Each row was made from one path, in order. Every step used is in the known rows, and no mark comes twice. Write each row's path.
Known rows:
voze-sipen: [-12   8   1  -9  16   9  -4  32   7  -1  20   0   3  12 -20  -2   7 -20
 -21   4  -8  61 -17   2 -10   4  -4  11  10   3  17]
tisa-zuge-sipen: [ -9   7  -2 -23  11  11  -7  40  -3   5  -3   0  -4  11  -2  -5  14  11
 -32   4  -2  75  -7  25   8  -3  -7  11  15 -11   4]
zuge-sipen-vigun: [-12  -2  -4 -12   8  10 -17  11  62   6 -11   2  -1  12  -5  -1  -6 -17
 -14  -1  -3  61  -6  12 -14  -1 -17  -6  17 -11  -2]
nuru-sipen-zuge-pituz-voze-vigun: [-12  15  14 -20   9  13  -1  14 -17 -12  10 -11   0  18 -24  -4  13 -22
 -12  -9  -9   7  -6  26  -9   0  38  -7   5  23   9]
feba-tisa-zuge: [ -8   7  -2 -26  13   0  -7   5  -4  -1  -7   1   4   5  -4  -1 -13  44
   2   4  -1  35  -8   4   9  -4   0  19  34  -9   7]
kizi-nuru-sipen-zuge: [ -9   6  -3  -1   5   2 -10 -34   1   7  13   5   0  13  -7  -4  26 -38
 -12  -3   0  61  -6   7 -10  -4  -7   0  22   0  15]
voze-sipen-zuge-tisa-feba: [ -7  11  11 -23  18  19   0  -7   1   1  -7   4   9  12  -7  -1   9 -71
 -32   3  -5  54  -9  25   0  -2 -10  31  -2 -25   7]
zuge-sipen-voze-vigun: [-11  21   7 -30   8  10   3   5 -27   5   0  -3   0  17 -38  -1  14   2
 -18   8  -2  28 -16  16 -11   3  42   6   6   9  15]
zuge-pituz-voze-vigun: [-14  14  12 -25   7  12  -1  25 -19  -2   3 -12   0  17 -19  -7   4 -13
 -13  -6 -11 -17  -6  16  -8   1  39  -4   0  23   7]
feba-zuge-pituz-voze-sipen-vigun: [-12   2   6  -9  15   8 -11  11  74  -6  -1  -3   2  14 -21  -5 -17  -1
  -8 -11 -11  64  -5  -2 -14   1 -12 -10  25  10   0]
kizi-nuru-sipen-voze-vigun-bilit: [-24  13  10 -11  -6   4 -10 -26  16  11  10   2   2  12 -34  -7  20   1
 -19  -6  -5  13 -19   1 -11  -1  12 -71   8  11   9]
zuge-sipen-voze: [-10  17   3 -25  13   9   1 -28  -1  11  -9   2  -2  16 -36  -3   7  -4
 -10   3  -2  56  -8  15 -13   3  -1   4  18   8  10]
nuru-sipen: [ -8   3  -2  -6   8  14 -12 -23   5 -17  28   3  -1  10 -22   8  25 -17
 -16   0   0  30  -9  20  -7  -2  -3   5  20  -2   8]
kizi-nuru-sipen-voze: [-11  16   5 -13   2   2  -2 -75   0  16  11   6   1  14 -49  -4  25   2
  -8  -3  -1  44  -8   3 -11   1   1   5  23  15  12]
tisa-zuge-sipen-voze: [-10  19   6 -30  15   5   4 -26  -3   9 -10   2  -1  15 -37  -4   4  21
 -20   3  -1  73  -7  21  -2   2   1  10  19   4   7]
kizi-nuru-sipen-voze-vigun: [-12  21   9 -20   0   5   0 -28 -25   9  14  -1   1  15 -46  -3  27   5
 -16   3  -1  18 -17   7  -9   2  43   7   9  14  16]
bilit-vigun: [-18   2  -6  -9   8   8 -15  -1  60   5   5   5   2  11  -2  -4   0 -13
 -18   4 -11   1  -8  -1 -12   2 -18 -19   0  -3  11]
tisa-zuge-pituz: [-11  16 -11 -25  22  16  -6 -10   5   3  -4  -1  -3  17   8 -27 -13   5
 -33   3  -7  27 -11  28  -4  -2 -11  10  -2   7   0]
voze-vigun-bilit: [-23   6   6 -12   0   9 -13  10  17  -1   7  -1   2  10 -11  -4   2  -7
 -23  -3  -6 -11 -20   1 -11  -1  11 -69   1   1   7]
pituz-feba-zuge-sipen-vigun: [ -8  -3  -4 -13   8  11 -21  13  64  -3 -15   1   0  12   1   1  -5   8
  -9 -10  -2  56  -7  -6 -11  -3 -13  -8  19 -11  -5]
zuge-pituz-voze-vigun-bilit: [-24   8  12 -14   0  11 -11  13  21  -2   3  -6   1  13 -15  -8   1 -12
 -17 -12 -12 -12 -11  10 -11  -1   9 -78   1  15   3]
tisa-feba: [-12   0  21 -21  10  14  -7  -9  -2   2  -9   3  -1   9  -4   2  -6 -39
 -36   4  -4   3  -9   0  14  -1  -7  28  -8 -10   0]
sipen-zuge-pituz: [-10  14 -14 -16  23  18  -6 -20   7   1  -7   0  -3  20  13 -26 -10 -47
 -18   3  -7  31  -9  25 -22  -2 -15  -2  -1  10   9]
feba-tisa-zuge-pituz-voze-sipen: [-13  12   9 -17  18   9   1  41  12  -6  12  -7   1  15 -26  -9   2  -7
   0 -10 -14  71  -5  15  -5   2  -3   0  24  22   9]
tisa-feba-zuge-pituz-voze: [-10   6  16 -21  12  17  -4   1  10  -6 -11  -9  -1  15  -7 -10 -12  -7
  -7 -17 -14  -9   8  -3  -2  -3  -4  -4  15  24  -3]
pituz-zuge-sipen-voze-vigun: [-12  20  10 -33   8   7   3   4 -25   1  -1  -5   2  17 -32   0  13  -2
 -14   1  -4  29 -18  22  -8   2  41   6   7  10  11]
vigun-bilit: [-22   0   2  -6   3   8 -16  -8  34   3   4   2   2   8  -3  -4  -5 -12
 -19  -5  -6  -3 -14  -2 -11  -2 -20 -70   6  -3   4]
tisa-zuge-pituz-voze-vigun: [-13  17  15 -28   8  10   0  26 -19  -4   2 -12   0  17 -19  -8   2   5
 -19  -7 -11  -5  -6  20   0   0  40   0   0  20   6]
tisa-zuge-pituz-voze-vigun-bilit: [-25  10  15 -18   2   8  -9  14  21  -3   2  -7   1  12 -15  -9  -1   6
 -24 -13 -12  -1 -12  14  -3  -2  11 -75   2  13   0]
tisa-feba-zuge: [ -2  -1  10 -19  12  15 -10  -4   0  -7 -14   4   1   7   3   2 -11  22
 -24   2  -2  -7  -8 -39   7  -4  -1  24  21 -10   6]
tisa-zuge: [-12   8   4 -23  13   0  -5  -1  -1   1  -1   0   2   8  -3  -2 -10  38
 -35   3  -3  31  -9  12  15  -2  -1  20  10 -10   3]
feba-tisa-zuge-sipen-vigun: [-11  -1  -3 -18  11   5 -16  16  60   2 -15   3   0   9  -7  -2 -10  11
  -5  -1  -1  79  -6  15  -5  -2 -14   0  31 -13  -4]

Write each row's path:
[-11   9   8 -12  18  14  -1  38  15  -7  13  -8   1  16 -24  -9   3  -9
 -11 -11 -15  55  -5   1 -10   2  -3  -3  20  23  11]
feba-zuge-pituz-voze-sipen
[ -8  14 -13 -11  24  21  -8 -30   9  -9   6   1  -4  20   2 -22   3 -50
 -17   1  -5  46  -9  35 -22  -3 -14  -4   5  11   8]
nuru-sipen-zuge-pituz
[-22  -2   1 -10   4   6 -21   6  76   2 -10   4   1   7  -7  -6  -9   6
  -6  -8  -4  55 -12   9 -10  -4 -27 -76  27 -10  -4]
feba-tisa-zuge-sipen-vigun-bilit
[ -3  16 -19 -20  16  14  -2 -20   0   5  -3   1  16  13   5  -3   9 -55
  -9   4  -3  40  -7  31 -27  -1  -7  13  12 -27  13]
sipen-zuge-tisa
[-13   9  10 -15  15  12  -3  -5  10  -2  -8 -10  -2  18  -6 -11 -11 -35
  -2 -17 -14  13   8  20 -11  -2  -6 -14  11  24   2]
sipen-zuge-pituz-voze
[-20  12   8 -18   2  10  -9   1  17  -1  -2   0   1  12 -26  -4   6  16
 -18  -3  -4  16 -19  -3 -13  -1  14 -71  14   6   9]
feba-zuge-sipen-voze-vigun-bilit
[ -7  15   9 -28  14  13   1 -28  -2   4 -16   3  -2  14 -34  -2   3  14
 -14   3  -1  55  -7  -2  -6   1   1  11  24   5   9]
tisa-feba-zuge-sipen-voze
[ -3   3  -8 -18   8  20 -15  41   3  -4  -7  -1  -2  13   9   0  20  12
 -10  -7  -3  44  -7 -10  -5  -4  -4   2  15  -8   4]
pituz-feba-zuge-sipen
[-11  16   6 -18  12   7   0 -72   3  -7  12   4   0  15 -51   5  11   1
  -9   0   1  42  -9  18 -12   2   4   5  22  10  11]
nuru-sipen-voze
[ -4  10 -19 -18  20  23 -11  -9   8  -2  -8   0  -2  16  13 -25 -14   6
 -16   3  -7  -3  -9  -8 -20  -3  -9   3  13  11   7]
feba-zuge-pituz
[-12   9   9 -23  14  10  -3   5   8  -3  -9 -10   0  14 -10 -11 -13   4
   5 -17 -14  11   8  19  -1  -3  -3  -5  22  23  -3]
feba-tisa-zuge-pituz-voze
[-12  13  -5 -23  13  15 -14  -8   9  -5  -4  -1   0  21  14 -12   2  -2
 -21 -19  -9  13 -13  20   2  -5  -6   3 -29   3  -9]
tisa-zuge-pituz-feba
[ -2  16 -20 -12   9  14  -5 -32   0  10  10   3  15  13  -4  -5  33 -56
  -8   0  -2  57  -5  31 -26  -3  -8  11  18 -23  14]
kizi-nuru-sipen-zuge-tisa
[ -7   8   9 -27  12  21  -4 -15  -3   5  -9   4   9  10  -3   0   6 -57
 -32   4  -4  13  -8  19   1  -2  -9  34  -6 -25   0]
zuge-tisa-feba
[ -8  11  18 -24  16  18   2  -4   3   0  -9   1   9  12 -12   2   8 -70
 -27  -4  -8  52  -3  26   2  -2  -8  26   1 -18   4]
pituz-voze-sipen-zuge-tisa-feba
[-24  13  10 -21   1   6  -7  -2  16   0   0  -2   2  13 -23  -2   7  -6
 -16  -9  -8  19 -22  16 -10  -1  12 -71   7   6   4]
pituz-zuge-sipen-voze-vigun-bilit
[ -9   3  -5   0  -6   6 -16 -29   0  17  28   5  -1  10 -18  -6  44 -16
 -15  -4  -2  32  -6  -2  -5  -4  -6   5  21   4   9]
kizi-nuru-sipen
[-23  13  11 -14   1   9  -9 -22  19  -5  11   0   3  12 -36  -1  11   0
 -19  -4  -4  12 -20  11 -13   0  15 -71   8   8   8]
nuru-sipen-voze-vigun-bilit
[ -9  15 -15 -26  22  16  -7  -5   3   2  -8   0  -2  14   6 -26 -14   9
  -7   4  -5  29 -10  23  -8  -4 -10  10  15   8   3]
feba-tisa-zuge-pituz
[-14   0   1  -8  13   4 -13   7  68   0   4   2   3  12 -19   0 -14 -14
 -16  -1  -6  69 -14   3 -15   3 -13  -1  16  -5   4]
voze-sipen-vigun
[-24  -1   5  -2   5   5 -19   0  82  -1   4   3   3   9 -16  -4 -11 -13
 -19  -9  -8  47 -17   0 -15   0 -26 -76  12  -3   0]
voze-sipen-vigun-bilit
[-13  10  13 -22  13   9  -2   2   9  -1  -5 -11  -1  16 -10 -12 -11   1
 -13 -17 -14  10   7  22   1  -2  -4  -5   9  23  -4]
tisa-zuge-pituz-voze
[ -6  15 -16 -28  10  12  -2 -12   3   3   0  -3  19  12  12   2   8 -45
  -2  -9  -9  14 -11  38 -20  -4  -8  17  12 -26   1]
pituz-zuge-tisa
[ -8   7 -16 -20  11  16 -16   0   3  -4  -9   1   4  14   9  -6  -1 -13
  41 -10  -5   0 -10  -1 -19  -5  -4   0  17   3   4]
zuge-pituz-feba-tisa
[ -8   7  -5 -25  10  12 -10  44  -3   1  -8   0  -2  11   1  -2  18  15
  -3  -3  -2  76  -7  21   6  -5  -5   8  22 -11   2]
pituz-feba-tisa-zuge-sipen
[ -3  18 -17 -17  19  15   1  -1   4   3   6   1  17  14  -5  -3  15 -58
 -11   4  -5  72 -11  33 -28   0  -7  14  14 -24  18]
voze-sipen-zuge-tisa
[-15   4  10 -12  16   4  -9  11  72  -3   0  -4   1  14 -24  -7 -17  -2
 -16 -12 -11  78  -5  16  -6   2 -14  -6  18   8  -3]
tisa-zuge-pituz-voze-sipen-vigun
[ -7   6  -6 -25  12  11  -8  44  -5   4  -7   1  -2   8  -2  -4  13  15
  -5   5  -1  76  -7  20   4  -4  -5  11  33 -11   6]
feba-tisa-zuge-sipen
[  2  13 -23 -22  12  20  -5  -9   2   1  -4   0  17   9   5  -2   7  -1
  -7   4  -3   7  -6  -1 -25  -3  -3  18  25 -26  12]
feba-zuge-tisa
[-24   9  13 -13   3  10  -9   9  21  -3   1  -6   1  14 -13 -10   0 -20
 -16 -13 -11   1 -11  13 -12  -2   9 -81   3  15   4]
sipen-zuge-pituz-voze-vigun-bilit
